In the rows, 128 means zero.
Known rows, with every step that occurs:
verad -> zotiv: [153 136 132  96  83 124 145 125 112  97 130 178 101 123 149 145 127 128]
verad -> zotiv -> tigi: [169 130 147 111 101 141 159 142 111  75 104 158 111 172 170 155 129 116]
dafi -> tigi -> rebuv -> verad -> zotiv -> kidel: [148 113 116  91 165 177 159  94  93  94 171 181 114 132 165 158 121 102]
zotiv -> tigi -> rebuv -> verad: [188  92 118 101 187 159 136 130 105  98 175  93 130 176 142 151 143  89]
rebuv -> verad -> zotiv: [160 129 127  87 109 126 132 111 118  83 158 184 105  87 138 153 132 118]
libod -> tigi -> dafi -> verad: [167 109 138 116 161 147 134 146 128 121 153  98 133 164 123 152 117 108]
dafi -> davag: [134 130 146 103 116 111 124 146 113 142 125 175 122 130 109 112 130 137]
tigi -> dafi -> kidel -> zotiv: [157 152 143  82 115 141 180 171  99 125  79 202 127 165 119 152 132 138]
davag -> dafi -> tigi -> rebuv -> verad: [135  83 106 101 185 135 116 114 100 146 170 150 134 123 147 125 110 118]
kidel -> zotiv -> tigi -> rebuv -> verad: [209  98 137  94 195 166 156 153  97  89 148 129 128 189 148 168 139  87]
zotiv -> tigi -> dafi -> verad: [156 131 155 114 155 144 152 167 132  95 110 114 141 199 134 140 137 102]
kidel -> zotiv: [174 119 140  95 137 134 149 156 109 113 113 186 112 158 133 153 116 123]
kidel -> zotiv -> tigi -> dafi -> verad: [176 139 174 109 166 150 174 192 124  89  86 152 139 210 140 156 133  99]
libod -> tigi -> rebuv -> verad -> zotiv: [196  91 111  96 147 159 137  99  96 100 205 108 110 119 154 175 126  97]
dafi -> kidel: [142 123  98  89 117 129 148 117 102 129 121 207 121 171 125 131 127 140]
rebuv -> verad: [164 106 119  92 151 129 116 121 125 104 167 151 117 109 117 144 130 118]
davag -> dafi -> verad: [111 113 115 101 141  95 121 142 129 134 137 199 134 159 120 113 106 130]
tigi -> dafi -> davag: [126 155 174 102 106 117 137 174 121 145 107 135 127 116  96 116 142 139]
zotiv -> tigi: [173 108 136 115 145 144 143 151 116  96 114 127 124 195 150 144 128 115]
davag -> dafi: [121 115 123  99 116 102 123 153 120 135 125 171 122 142 125 123 108 146]

Rows:
[195 106 112  82 184 166 177 138  81  98 129 189 137 209 146 164 140  97] => dafi -> kidel -> zotiv -> tigi -> rebuv -> verad
[187 140 181 108 142 157 176 202 115  93  72 125 128 193 145 165 133 115] => kidel -> zotiv -> tigi -> dafi
[160 108 112  81 176 142 169 160  84 117 112 212 146 207 143 151 124 114] => davag -> dafi -> kidel -> zotiv -> tigi -> rebuv -> verad
[168 118 128 103 142 147 162 121  99  89 153 151 124 212 169 145 138  82] => dafi -> verad -> zotiv -> tigi -> rebuv
[165 120 122 105 128 155 155 142 104 133 115 130 130 169 124 157 120 137] => libod -> tigi -> dafi -> kidel
[131 106 115  95 139 133 134 105  95 123 158 181 121 102 169 135 112 116] => davag -> dafi -> tigi -> rebuv -> verad -> zotiv
[169 117 116  82 126 139 141 102 100  99 193 145 107 107 140 153 141 101] => tigi -> rebuv -> verad -> zotiv
[178 122 140 101 126 143 146 130 118  58 130 166 115 134 161 162 135 106] => rebuv -> verad -> zotiv -> tigi
[164 155 205 108 133 139 169 216 112 114  52 151 135 176 128 142 141 122] => kidel -> zotiv -> tigi -> dafi -> davag
[180 124 129  96 143 151 180 160  92  97  67 224 132 230 155 156 124 125] => dafi -> kidel -> zotiv -> tigi
[ 89 144 126  90 111 111 156 142 125  98 123 251 124 159 134 135 102 133] => davag -> dafi -> verad -> zotiv -> kidel
[158 128 139 110 125 133 154 130 119  70 118 187 123 193 169 147 128  98] => dafi -> verad -> zotiv -> tigi
[152 165 149  98  80 148 189 154 102  84  67 181 125 180 157 153 144 130] => verad -> zotiv -> tigi -> dafi -> kidel
[148 162 191 102 105 133 151 170 123  83  98 153 129 105 131 142 155 117] => rebuv -> verad -> zotiv -> tigi -> dafi -> davag
[173 147 168 101 116 150 158 156 125  60 115 123 120 119 146 166 148 109] => rebuv -> verad -> zotiv -> tigi -> dafi
[125 130 139 109 116 107 149 151 121  89  99 214 131 186 165 131 115 119] => davag -> dafi -> verad -> zotiv -> tigi
[161  88 113 110 165 159 138 105  89 145 161 124 121 169 161 131 120 108] => dafi -> tigi -> rebuv
